Known rows, with every way that one mark hangs from another
[bogib [zomod bised [tubim [pufis nuzinu [salig simus]]] tuzovu]]: [-23  15  19  -8  22   5   9  19  11  13  -9 -13  21  -7 -33   5 -15  13
  -5 -13 -21  19  16  20   0   9 -20 -34  -2 -20 -18  10]
[pelo [bised zomod]]: [  3  -6  -4  -7  -6   6   7  -3  -4   5  -2  -3   6  -2   8  -5   4  -2
   5  -1   8   1  11  -8  -9  -9  -2 -14  -3  -9 -13  -2]
[bised [zomod bogib tubim tuzovu]]: [-25  12   8   7   6   5   4  10 -10   7 -15   8   1 -12 -17  -9   1  -7
  -1  -4  -8  -1  -2   5  -7 -14   4 -14  -7   0   1  23]
[simus [salig batadog pufis]]: [ -7   0   4   0   0  15   4  16   9   7 -22  -4   1   7   3  -2   5   8
 -17   6   0   7   6 -12  -2  -5   1  -7  12 -18  -8  -7]
[nuzinu batadog]: [  0   5   8   3   3  -6   8   3   3   2   0   2  -4   8   4  -3   1  12
   4   8  -3  -6  -3 -10   3   6  -3   3  11  -4  -4   6]
[zomod bised bogib [tubim pufis]]: [-22  12  21 -12   3  -2  -5  24  -8  11 -15   0  12 -16  -9   7 -14   6
   4  -9   5  -3   3  -6   1  -8   0 -18  -3 -14 -13  20]
[zomod bised bogib tubim tuzovu]: [-22  14  12  -1  11  -2   2  23 -10  10 -11   8   5 -17 -13   8 -11  -2
   6 -18  -7   1 -10   9   8  -7   8 -18  -2 -11  -9  23]
[pufis nuzinu]: [  8   7   3   0   1   3  -3   0   1  -5   3   0   6   2  -7   6  -1   0
  -3  -8   0   3   9   3   0   4  -1  -6  -1   9 -11  -6]
[batadog nuno [nuzinu pufis simus] salig]: [ -7   2  29 -12   6   5   2  13   8  -7  21   4  -1  13 -19 -16   8  28
   8   3 -19   0   3  13   0  13 -25 -12  -4  -1 -26   7]
[bised [zomod bogib [tubim pufis]]]: [-24  10  18  -4  -2   7  -2  11  -9   8 -19  -1   7 -11 -11  -9  -2   3
  -3   4   3  -4  11  -8 -14 -14  -4 -14  -8  -4  -3  20]
[simus salig]: [-3  1  4  1 -4  6 -3  3  1 -1 -1 -8 -1 -5 -6 -8  0  0 -8  1  3  3  5  6
  3 -4  1  2  0  3 -5 -6]
[bised [zomod bogib [tubim [pufis nuzinu [salig batadog]]] tuzovu]]: [-23  20  25   3  16  21  10  26   0  10 -22   0   7  -2 -24 -10   4   7
 -19  -6  -6   8  20   3 -11  -6   1 -34  16 -10 -17   8]
[batadog nuno [nuzinu simus]]: [ -6   3  14  -6   3  13  -3   6   9 -11  17   7   0   0 -11  -6   1  16
   5   4 -12   0   3   9  -4  11 -14   1  -5   6 -14  10]
[tuzovu [zomod bised bogib]]: [-20  10  -4   2   3  -4   0  19 -17   0  -7   5  -2 -12   5  15   0   1
   1  -5   1  -4   7  -5   2  -9  -4 -11  -7 -11 -24   8]
[pelo [bised [zomod bogib tubim tuzovu]]]: [-19   9   5  -1   1   6   7  13 -12  12 -13   4   6 -12  -6  -5   3  -4
   6 -12  -3  -1   0   1  -4 -16   9 -24  -2 -10 -11  18]
[zomod bised bogib [tubim [pufis nuzinu [salig simus]]] tuzovu]: [-29  28  31 -14  22   5   6  40   1   9 -13  -7  10 -25 -34   7 -12  15
  -4 -26 -18  10  13  17   6   1  -9 -32  11 -17 -23  20]
[batadog nuno [nuzinu simus] [salig pufis]]: [ -9  -3  19 -13   6  15   3  19   6  -7  13   2   4   9 -19  -9   8  25
  -1  -2 -18   2   5   7  -4   5 -20 -15  -1  -5 -20   7]
[tuzovu [zomod bised tubim]]: [ -5   1   2   0   4  -5  -5   7  -5   9  -8   8  12  -4   1   8  -5   6
   8  -5   7   6  -1   9  -3  -7  -9  -8 -17 -11  -9   5]
[tubim [zomod bised tuzovu]]: [ -3   2  10   4  13  -2  12   7  -3   3  -6   7   9 -17 -14  -7  -3  -9
   6 -12 -11  10   8   8  14   1 -10 -17   0 -24 -13   9]
[simus [salig [batadog nuzinu]]]: [ -5   4   8   0   5  17   3   9   8  -3  -6  -5   4  14  -5  -8   6  10
 -19   0  10  -1   8  -4  -2  -8   0   0   5  -6 -17 -17]
[tuzovu [zomod bised bogib [tubim pufis]]]: [-25  12  12  -4   2  -2  -6  24 -14  10 -18   4  13 -15  -3  10  -5  10
   3  -5   5  -2   7  -2  -2 -12  -7 -19  -9 -16 -20  17]
[tubim [zomod bised]]: [  1   0  12  -2   4  -3   6   2  -2   1  -5   2   5 -11  -4  -4  -4  -6
   5  -4   0   8  13   0  10   1 -13  -8  -4 -21 -12   1]
[salig [batadog nuno] [pufis nuzinu] simus]: [ -5   9   8  -8   6  20   1  18  20   3 -10   4   3   2  -2  11   1  19
  -5   0 -14  16  10 -11 -11  11 -12 -13  11 -17 -10  10]
[bised zomod]: [ -2  -2  -1   1  -1   4   3  -5  -3   0  -4   1   1  -1  -3  -9   2  -5
  -2   7   3   1   7  -4 -12  -6  -7  -3  -7   0   0   2]
[pelo [bised [zomod [tubim pufis] tuzovu]]]: [ -4  -2  10  -8   2   9   7   6  -3  17 -13   1  23 -10 -11 -13   0   5
   6  -7  -1   4   7   0  -8 -11  -1 -31  -1 -17 -10  15]
[tubim [pufis salig] [zomod bogib tuzovu]]: [-25  13  21   5  10   8  16  22  -8  -2 -11  -5   1 -20 -20 -17   9  -1
 -13  -9 -20   4  22   7  13  -1 -10 -25  22 -18 -18  10]
[simus [salig batadog]]: [ -4   2   6   3   0  12   1   8   9   5 -10  -4  -4   6   1  -5   2   3
 -13   7   7   5   4  -3  -2  -3   6   1   9  -7  -5 -12]

Rows
[-15   9  26  -4   6   0  13  13  18   4   8  -4 -13   2  -4 -15   4  35
   8  13 -21   8   4   3   3  22 -26  -5  21 -16 -11  19]	[nuzinu [batadog nuno] [pufis [salig simus]]]
[-10   6  14  -2   6  11   3  21  17   7 -24   1  -7   3  -4   0   6  13
 -12  16 -12   6   7  -5  -4   4  -3  -4   8 -18 -10  -2]	[nuzinu [simus [salig batadog pufis]]]
[ -3   7  25  -4  14 -12  13  14   5   6   7   4 -14  13 -13  -8   5  21
   9  13 -15  -6  -3   2   3  14  -9   0   7  -5  -7   3]	[nuzinu [batadog salig] simus]
[-26  14  25   2  20  11  20  35  -3   9 -20  -1   2 -14 -14  -7   2   2
 -12  -8 -12   9  23  -4  11   0  -7 -34  28 -41 -28   6]	[tubim [pufis [salig batadog]] [zomod bised bogib tuzovu]]
[-26  14  20  -6  12   0   0  28  -8  13 -16   4  15 -22 -18   5 -14   5
   4 -16  -7   0  -3   2   6  -8   3 -26   3 -17 -14  27]	[zomod bised bogib [tubim pufis] tuzovu]
[-24  11   9   2  -2   1  -6  17 -12   6 -19   4   9  -9  -3   3   4  10
  -2   1   0  -5   6  -2  -6 -12  -4 -11  -7  -6 -11  14]	[tuzovu [zomod bogib [tubim pufis]]]
[-21  24  28  -1  13   6   0  20  -2   4 -17  11   8 -18 -35  -4  -2   5
   0  -1 -21  -1  14   9 -10  -1  -8 -24  -7   3 -16  27]	[bised [zomod bogib [tubim [pufis [nuzinu simus]]] tuzovu]]
[-12   5  23 -16   5   6   7  12   8  -6  18  -4   3   9 -18 -13   6  30
   5  -3 -15   4   4   7   0   6 -27 -12  -3  -9 -19   8]	[batadog nuno [nuzinu pufis] [salig simus]]
[-23  13  20   0  11   1  10  24 -11   3 -15   3  10 -28 -18  -3  -4  -5
   0 -12 -14   1  16  -4  15  -3  -9 -28   9 -28 -25  21]	[tubim pufis [zomod bised bogib tuzovu]]
[-21   1   7   1  12   1   4   9   1  17 -12  -3  24  -4 -17   2 -16   1
   3  -4 -11   8  -1   5   0   1  -8 -28 -10 -19 -10  17]	[bogib [zomod bised [tubim pufis] tuzovu]]
[-10   5  25   1  -2  13  -3  12  22   6  -3   6 -13   2  -3 -13   5  20
   2  21 -14   9   5   5  -4  16 -12  -1   5 -10 -16   9]	[nuzinu pufis [simus [salig [batadog nuno]]]]
[  2  13  18  -2   2   6  -6   8   9  -4   2  -2  -4  -6 -21  -1   1   5
  -6   3  -9   4  14  16   2   9  -7   1  -4  13 -15  -6]	[pufis [nuzinu [simus salig]]]
[-22  11   4   1   3  -6  -5  19 -15   7 -13   7   4 -11   1  13  -4   4
   4  -7   5  -1  -1   3   0 -12  -2 -11 -15 -10 -15  12]	[tuzovu [zomod bised bogib tubim]]
[ -8   1   6   6   8   5   4  -1  -1   7 -10   8   9  -6 -17 -15  -1  -4
   3  -1  -7   6  -3  12  -9  -9  -2 -11 -11  -2   7  16]	[bised [zomod tubim tuzovu]]
[-21  31  41  -6  23  -7   5  35   2  10 -15  12   7 -15 -29   9 -12  21
  10  -5 -23  -4   3   1   7  13  -6 -23   8 -12 -29  32]	[zomod bised bogib [tubim [pufis [nuzinu batadog simus]]] tuzovu]
[ -2  -3   3  -3   3   6   8   1  -2  14  -9   5  15  -6  -6 -11   2  -1
   9  -9  -1   5  -1   7  -7 -12   4 -22  -5 -11  -5   9]	[pelo [bised [zomod tubim tuzovu]]]
[-16  20  27   1   8  -3   2  26 -12   7  -8   1   9   9 -15   0   7  25
  -2  -2  -2  -6  10  -3  -1  -4 -11 -21   3  -1 -27   6]	[tuzovu [zomod bogib [tubim [pufis [nuzinu [batadog salig]]]]]]
[ -1   9  21   1   1  22  -8  13  21   1   4   5  -9   0 -11  -4   1  10
  -6   8  -8  13  13   9  -5  16  -4  -2   6   6 -17  -2]	[pufis [nuzinu [simus [salig [batadog nuno]]]]]
[-21  11   1   8  -1  -2  -6  12 -13   5 -15   7   0  -4   1   6   6   4
   0   0   0  -4  -1   5  -4 -13   1  -4 -11   0  -5  10]	[tuzovu [zomod bogib tubim]]
[ -7   1  23   3   0   3  10   8  10   2  13  -1  -9   9   4 -19   5  27
   4  11 -11   6   4   3   6  19 -18  -9  23  -7 -16  13]	[nuzinu [batadog nuno] [pufis salig]]
[-22  24  36  -4  21   3  11  36  -4  10 -10  -2  12 -11 -24   0  -9  20
  -4 -18 -11   3  10   7  12   5  -4 -33  23 -13 -30  19]	[zomod bised bogib [tubim [pufis [nuzinu batadog] salig]] tuzovu]
[-14   6  13  -9  13  23   9  16  18  -4   7  -6  -5   9  -7  -7   5  25
 -10   1  -6  12  10   4  -9   6 -13  -6  17 -14 -12  -2]	[pufis [salig [batadog nuno nuzinu] simus]]
[ -9   0   9  -6   4  -3  -6  13  -4  12 -14   5  22  -9  -4   4  -7  11
   6  -3   7   5   5   3  -5  -7 -14 -17 -12 -17 -14  10]	[tuzovu [zomod bised [tubim pufis]]]
[-29  13  23  -7  16   5   6  33  -8  13 -12  -4  10 -20 -21  -3  -9   8
  -4 -18  -8   5   4  13   8  -6   0 -31  14 -17 -18  19]	[zomod bised bogib [tubim [pufis salig]] tuzovu]
[ -5  12  33  -8   1  12  -8   6  10   5 -14  -1  13 -12 -32 -16  -3   9
  -6   9  -3   8  23  13 -16   0 -16  -9 -15   7 -12   7]	[bised [zomod [tubim [pufis [nuzinu [simus salig]]]]]]
[ -7   4  35  -4   5  -6   9  13  13   4  15   8 -14  12 -10 -17   5  33
  18  19 -23   0  -3   3   4  25 -22  -6   8  -7 -16  18]	[nuzinu [batadog nuno salig] pufis simus]
